Known rows, with every step that occurs
X C L K G: [ 0.75  5.02  4.31  1.69 -0.39 -2.27 -1.39  0.58 -6.35  1.34  2.00 -2.71
  1.57  0.80  2.12  0.85  1.56  6.21 -0.09  1.56  1.04]
C L K B: [ 3.29  3.22  2.98  5.30  3.09  2.32  1.70  2.94 -2.48 -2.52  3.09  1.44
  1.54 -0.45  1.40  1.21  1.81  2.10 -1.32 -2.91  2.72]
X C L K G Q: [ 4.79  3.51  6.42  0.54 -2.02 -3.72 -1.82 -1.00 -5.92  2.28  3.22 -1.50
 -0.11 -1.13  4.36  1.53 -0.31  5.54  0.08  1.05 -1.99]
Q B: [-1.44  2.13 -3.33 -1.03  1.81  3.81  1.94  0.38  1.38 -4.39 -1.00 -1.07
 -1.55  1.09 -4.99 -2.17  1.11 -0.01 -2.70 -4.14  0.47]
C L K: [ 2.07  1.32  2.50  2.96  4.35 -1.15  0.81  2.22 -0.60  2.34  3.66  1.53
  0.38 -0.03 -2.85  0.92  1.68  3.47 -1.88 -2.80  3.51]
D B: [-0.97  2.37 -5.30 -3.58  1.28  3.07 -0.61  4.02  0.10 -0.61  2.13  0.72
  0.05  3.97  1.04  1.55  0.97 -2.77 -0.49  0.65 -0.59]
B Q L K G: [-2.94  0.55  2.90 -3.27 -5.82 -6.59  1.53  2.21 -8.33 -3.28 -3.49 -4.41
  0.97 -3.43  2.15  0.17 -5.54 -0.63  1.74  3.12 -0.62]
K G Q L: [ 0.12 -1.43  1.83 -3.26 -6.47 -6.95 -3.63  1.43  0.97  1.64 -0.56  0.76
  0.62 -3.06  1.16 -2.59 -0.84 -0.84 -0.50  3.13 -4.16]
K L: [ 2.74 -0.74 -0.03 -0.94  2.02  1.14 -1.67  4.38 -0.50  0.96  4.06  1.05
 -0.23  0.80 -1.77  2.43  1.77 -0.29 -3.35 -2.60  1.81]
L K G Q B D: [ 3.61 -1.81  3.34  1.17 -2.05  0.85  1.10 -4.79 -9.11 -3.27 -4.47 -3.31
 -0.48 -4.68 -1.15 -3.22 -5.26 -2.58  3.74 -3.19 -4.34]
D B K G: [-2.53  0.86 -3.43 -2.80 -0.55 -0.36 -6.71  1.98 -0.07  2.10 -0.12  2.76
  4.53  2.76  0.39 -3.33  0.10 -3.88  4.36  1.75 -0.84]
L K G Q B C: [ 4.25 -4.10  3.66  3.21  0.38 -1.04  1.59 -3.03 -0.35 -1.88 -2.22 -6.86
  0.88 -3.32  4.59 -2.97 -2.53  1.59  2.67 -0.93  1.91]
B Q L: [-4.96  0.90 -2.36 -6.20 -3.83 -3.69  2.20  1.47  0.06 -1.35 -2.50  1.14
 -2.99 -0.45 -2.93  1.58 -2.60 -2.16 -1.89  1.77 -2.36]
C L K B D: [ 2.35  1.53  1.80  5.90  2.67  3.88  1.53 -1.73 -5.51 -0.25 -0.68  3.17
  0.41 -1.18 -1.74  1.25  0.04 -1.18  1.42 -2.91 -0.77]
X C L: [-1.46  5.44 -1.12 -1.22  1.30  0.73 -1.31 -0.39  1.55  3.03  3.34  2.56
 -2.47  3.60 -2.78  2.34  4.52  5.10 -3.59 -0.08 -0.70]
K G: [-0.53  3.56 -1.02 -1.25 -0.49 -3.09 -3.64  4.04 -1.63 -0.17 -0.27 -0.05
  2.22 -0.03 -0.97 -4.27  1.08 -0.23  0.09 -1.33 -0.95]
L K: [ 0.18  1.37  1.93  2.86  3.70 -1.46  4.26  4.38 -0.13 -1.39 -0.08 -0.81
  1.50 -0.43  0.12  1.61  0.41  0.25 -1.33 -1.99  0.81]
K G Q B C L: [ 4.56 -3.19 -0.09 -0.12  0.08 -0.24 -5.04 -5.72  2.89  3.55  2.24 -0.98
 -1.94 -1.91 -1.34 -6.16  0.50  3.58  0.89 -2.52  2.64]
D B C L K G: [ 2.64 -2.35 -0.03  1.59  1.93 -0.15 -3.78  0.28 -2.28  4.50  3.54 -3.52
  3.17  1.64  5.48 -0.57  0.15  2.27  4.22  3.40  6.00]
G Q L: [-0.80 -2.32  0.58 -2.26 -3.07 -4.63  0.45  1.17  5.97  1.80  0.19  2.91
 -1.83 -1.72 -0.96  1.14  0.28 -1.16 -3.35  1.68 -4.07]
G Q L K: [ 0.62 -3.46  5.21  0.82 -2.22 -5.00  4.15  1.89  2.45  0.22 -0.26 -0.39
 -0.17 -3.30  2.01  3.47 -1.72 -0.35 -2.14  2.55 -2.26]
X C: [-3.33  5.84 -1.56 -1.53  0.45  0.56  2.11  1.53  1.53 -0.65 -0.51 -0.04
 -1.46  3.59  0.33  3.07  3.36  1.99 -3.14  0.91 -3.31]
X C L K B D: [ 0.35  4.44  2.77  5.09  0.91  5.31  3.16 -3.83 -6.93 -0.76 -1.31  1.19
 -0.91  1.19  1.43  4.96  0.95  1.14  0.87  0.61 -3.28]

Rows
[-2.52 -1.12  3.53  1.54 -3.55 -5.91  0.19  3.68 -3.09 -1.18 -2.20 -3.73
  4.19 -2.75  1.92 -0.63 -1.14  0.68  0.19  4.19  0.50] -> Q L K G
[-4.11  2.93 -1.91 -3.55 -5.13 -0.21  2.72  1.75 -2.13 -6.06 -2.99  1.02
 -1.75 -0.95  1.64  1.94 -2.36 -3.24 -1.32  1.81 -2.86] -> K B Q L
[-0.33 -2.43 -3.67  1.55  4.30  3.61 -0.62 -4.64  7.17  2.87  1.48 -0.27
 -2.51  1.56 -5.46 -2.93  3.49  4.02 -1.78 -3.13  5.66] -> Q B C L
[-2.35  0.40 -4.55 -0.80  1.37  5.19  2.03 -4.31 -1.76 -2.22 -4.53  0.85
 -2.71  0.26 -8.31 -2.52 -0.57 -3.14 -0.06 -4.13 -3.12] -> Q B D
[ 0.14 -1.81 -0.28 -0.72  1.51  0.98 -0.26 -3.45  6.64 -0.29 -1.20  4.20
 -1.31 -0.95 -5.60 -2.76 -0.21 -2.13 -0.21 -4.62 -2.35] -> G Q B K
[-3.37 -1.73  2.73  1.96 -0.44 -3.59  4.36  3.35  1.76 -1.00 -1.61 -1.45
  1.58 -0.96  0.13  3.00  0.18  0.25 -2.45  3.29  0.50] -> Q L K
[ 0.99  6.07  3.79  4.71  0.89  3.86  3.30  0.67 -3.74 -3.12  1.95 -0.75
  0.52  1.72  4.56  5.11  2.78  4.33 -2.16  0.75  0.35] -> X C L K B
[-2.05 -4.41 -0.41 -4.76 -6.56 -4.24 -6.75 -0.17  2.55  3.66 -0.22  3.60
  2.86 -0.23  2.55 -1.30 -1.97 -4.61  3.65  6.41 -3.86] -> D B K G Q L
[ 5.07 -5.19  3.31  4.00  4.02  1.51  2.94 -5.37  3.86  2.18  2.28 -2.35
 -2.69 -1.91 -0.58 -0.02 -0.27  4.07 -0.48 -2.87  4.46] -> G Q B C L K
[ 0.88 -3.27  4.77  3.78 -3.78  0.29  4.38 -2.12 -3.03 -2.29 -4.78  1.44
 -0.15 -4.20  3.35  3.60 -3.25 -5.08  1.12  2.63 -6.66] -> G Q L K B D
[ 3.65 -3.65 -1.12  0.54  2.82  1.94 -0.93 -6.15  7.82  3.62  3.00  1.00
 -4.42 -0.38 -3.30 -2.18  1.54  3.29 -1.49 -3.60  2.55] -> G Q B C L
[-3.93 -0.17 -2.66  0.33  3.03  2.44  0.07 -1.97  5.91 -1.48 -2.41  3.08
  0.28  1.25 -7.47 -3.05  1.51 -1.30 -0.67 -4.04  0.58] -> Q B K
[-4.96  0.35 -5.22 -8.83 -5.25 -0.02  1.02  1.76 -3.30 -2.16 -0.69 -0.52
 -2.66  2.09  1.04  3.89 -3.91 -4.08  0.15  4.70 -2.25] -> D B Q L
[ 0.73 -3.63 -2.29 -2.15  1.97  3.74 -5.25  2.30  0.92  2.93  4.32  3.74
  2.15  4.25 -0.45  3.62  0.75 -3.88  0.92  0.59  1.65] -> D B K L
[-1.40  3.70 -5.91 -8.27 -0.77  2.11  0.85  2.64 -5.27 -2.75  0.69  0.27
 -2.65  3.05  1.18  2.47 -3.37 -3.80  1.07 -0.38 -1.94] -> D B Q
[-2.76 -3.94  2.54  7.14  0.23 -0.09  5.52  1.25  5.61 -1.63 -3.53 -3.05
  2.92 -1.08  6.75  3.25  1.32 -0.29 -0.16  5.29  2.38] -> Q L K B C
[ 3.18  0.88  0.25 -2.63 -2.97 -0.20 -2.56 -0.96 -2.54 -3.66 -0.36 -2.04
 -0.88 -2.60 -1.02 -5.50 -1.69 -0.08 -0.18 -3.84 -2.32] -> K G Q B
[ 1.81 -3.27 -1.07  2.14  5.15  2.40  0.45 -0.14  2.43  5.03  4.15 -1.30
  0.90  2.99  3.51  3.23  1.42  1.96  1.53  2.38  6.19] -> D B C L K
[-2.37 -4.01  2.52 -1.95 -5.15 -7.98 -5.72 -0.88  5.62  4.66 -1.90  4.75
  2.54 -2.85 -1.41 -3.54 -0.69 -2.59  1.64  3.09 -4.17] -> B K G Q L
[-3.61 -0.93 -0.96 -5.24 -3.98 -0.42  4.78  2.29 -6.27 -3.85 -1.28 -3.55
 -0.85  0.47  4.25  5.99 -5.68 -3.24  1.16  5.37 -0.42] -> D B Q L K
[-0.60  3.14 -2.97  1.87  0.80  4.32  0.89 -0.17 -2.12 -2.27 -3.87  3.80
 -0.11  0.10 -1.81 -0.50  0.81 -5.09  0.89 -2.58 -5.01] -> K B D
[ 0.25 -1.40 -2.47  1.59  5.37 -0.87 -2.09 -1.14  8.91  7.51  2.84  3.19
 -1.44  1.79 -3.45 -1.34  4.44  3.23 -1.34 -1.45  4.29] -> B C L
[ 1.83 -2.83  2.02  4.37  2.62  0.55 -1.06 -3.66 -1.00  0.98  0.49 -5.31
  1.62 -1.05 -0.50 -4.19  0.30  4.98  1.91 -1.20  7.22] -> Q B C L K G
[-1.40 -1.66 -5.91 -1.30  3.36  2.66  0.00  1.31  5.88  2.88  0.80 -0.67
  0.20  4.24  3.45  1.53  2.03 -1.89  1.02  2.90  1.85] -> D B C
[-3.27  0.56 -1.64 -0.30 -0.21  0.25 -4.20 -1.76  1.28 -1.73 -3.08  0.99
  2.75 -0.02 -5.58 -6.94  0.35 -1.07  2.00 -2.82  0.51] -> Q B K G
[ 0.43 -2.08 -5.32 -1.36  3.95  2.84 -3.13 -0.80  5.72  6.48  4.55  1.62
 -0.90  4.46  0.50  0.88  3.32  1.14  0.50  1.68  4.53] -> D B C L
[ 4.45 -0.01  4.19  1.00 -2.03 -0.65  1.21 -0.14 -6.11 -5.30 -1.03 -5.37
  0.98 -3.92  1.88 -3.11 -3.56  0.87  1.03 -3.33 -0.56] -> L K G Q B
[-0.45  6.18 -2.59 -3.08 -1.13  2.17  2.45  3.08 -4.27 -6.72 -1.47  1.34
 -2.11  0.10  1.75  0.66 -1.92 -3.03 -0.31 -3.54 -2.71] -> K B Q
[ 1.52  0.18 -1.84  3.88  4.02  2.50 -1.68 -0.48  6.60  2.86  2.12  2.97
  0.06  1.50  1.00 -0.99  4.38  1.91 -0.78 -1.20  3.79] -> K B C L
